What can hang from each mark
K_927: K_684 K_983
K_872: K_577
K_914: K_352 K_799
K_352: K_577 K_914
K_983: K_273 K_927
K_831: K_273
K_273: K_831 K_914 K_983
K_577: K_352

In the rows, 128 means zero.
Known rows, with every way that one mark hangs from another
K_577(K_352(K_914)): [115 186 166 123 109 130  94 106 156  59  97 141 168  79 128 145 163 114]
K_927(K_684 K_983(K_273(K_914))): [135 129 180 160 150 157 126 125  87 151 163 152 116 110 144 114 118  40]
K_983(K_273(K_914)): [ 93 175 115 106 162 134 127 116 154 107 131 150 138 125 123 110 105  86]
K_273(K_831 K_914(K_352(K_577) K_799) K_983(K_927)): [155  70  78 126 101  99 158 162 128 129 115  89 127 133 143 146 149 230]
K_927(K_983(K_273)): [108 175 171 158 193 151 100  99 109 107 137 138 123 114 132 121 131  82]
K_352(K_577 K_914(K_799)): [105 168 167  81 105 126  84 140 169  70  72 149 159  92 134 164 176 155]
K_927(K_684 K_983(K_273(K_831))): [133 116 174 189 152 153 131 119  84 132 153 139 102 124 162 119 109  46]
K_983(K_273(K_831 K_914(K_352 K_799)) K_927(K_684)): [142  70 126 118 121 132 129 168  79 168 148 147  97 163 114 105 108 149]
K_831(K_273): [106 190 139 117 143 106 112  91 183 110 100 142 129 150 113 150 105 100]
K_273(K_831 K_914(K_352) K_983(K_927)): [140  90  79 143 112 110 158 131 114 150 134  79 133 138 136 111 102 181]
K_577(K_352(K_914(K_799))): [120 158 151 101  92 135  96 122 156  71  95 145 159  96 114 148 184 148]
K_914(K_352): [135 182 143  91 207 128  98 141 132 113 112  90 140 131  68 112 164 143]
K_352(K_914): [ 88 182 164  97 113 141  83 108 151  97  96 138 164 103 120 123 124 104]
K_983(K_273(K_831 K_914(K_799)) K_927): [111 100 102 124 104 127 136 137 120 133 140 157 113 142 150 114  86 164]
K_273(K_831 K_914(K_352) K_983): [126 102  50 124 118 111 181 135 137 131 121  66 142 144 126 111 113 147]
K_983(K_273(K_914(K_352 K_799)) K_927(K_684)): [146 103 155 101 150 144  95 159  83 175 150 157 104 154  84 105 137 143]
K_872(K_577(K_352(K_914))): [126 207 161 133 122 127 101 116 176  46 109 143 168  62 150 186 190 122]
K_577(K_352): [151 190 152 141 164 127 115 114 165  66 122 121 148  82 125 142 179 125]
K_273(K_831 K_914 K_983(K_927)): [133  93  84 164  82 118 164 108 139 139 145 103 133 117 177 120  82 157]

Rows
[117 157 142 109 180 128  92 133 105 136 135 143 126 138  95 107 112 145] | K_983(K_273(K_914(K_352)) K_927)
[133  98 154 176 124 147 157 132  84 147 160 142 109 119 171 114  89  47] | K_927(K_684 K_983(K_273(K_831 K_914)))
[115  98 106 124 145 130 153 151  84 133 129 115 117 149 123 113 123 137] | K_927(K_983(K_273(K_831 K_914(K_352 K_799))))
[135 137 175 142 142 147  99 123 106 156 162 175 112 118 135 109  96  86] | K_983(K_273(K_914) K_927(K_684))
[148 107 163 166 157 126 149 162  79 125 135 128 111 117 157 138 128  74] | K_927(K_684 K_983(K_273(K_831 K_914(K_352(K_577)))))
[134 146 201 174 180 164 100 109  87 138 157 148 108 114 135 119 135  40] | K_927(K_684 K_983(K_273))
[144  88 114 114  90 108 124 122 127 193 125 131 106 185  89 144 124 158] | K_831(K_273(K_914(K_352 K_799) K_983(K_927(K_684))))
[151 161 143  72 194 115  99 173 149  92  90 100 134 125  79 150 217 199] | K_914(K_352(K_577) K_799)
[125 112  72 101 103 137 153 121 164 141 134 105 141 127 120 120 151 157] | K_273(K_914(K_799) K_983)
[105 124  70 104  79 106 152  96 185 144 109 131 128 168 117 150 113 134] | K_831(K_273(K_914(K_799) K_983))
[118  95  98 105 131 121 130 156  99 140 129 137 111 162 111 108 104 186] | K_983(K_273(K_831 K_914(K_352 K_799)) K_927)
[101 152  84 126  98 101 151  80 188 132 111 128 137 154 131 148  91  99] | K_831(K_273(K_914 K_983))
[114 140 110 144  91 101 128  78 166 150 122 140 128 149 138 150  82 129] | K_831(K_273(K_914 K_983(K_927)))
[160  39  93 151  51 134 166 137 117 177 158 116 112 134 163 119 110 163] | K_273(K_831 K_914(K_799) K_983(K_927(K_684)))
[158 110 142 158 106 142 127 110 125 173 163 124 128 105 145 116 117 119] | K_273(K_914 K_983(K_927(K_684)))
[140  84  50 107 109 100 183 164 152 112 103  75 135 138 136 145 160 197] | K_273(K_831 K_914(K_352(K_577) K_799) K_983)
[143  70 137 138 132 144 153 164  63 164 148 127 101 150 125 111 128  97] | K_927(K_684 K_983(K_273(K_831 K_914(K_352 K_799))))
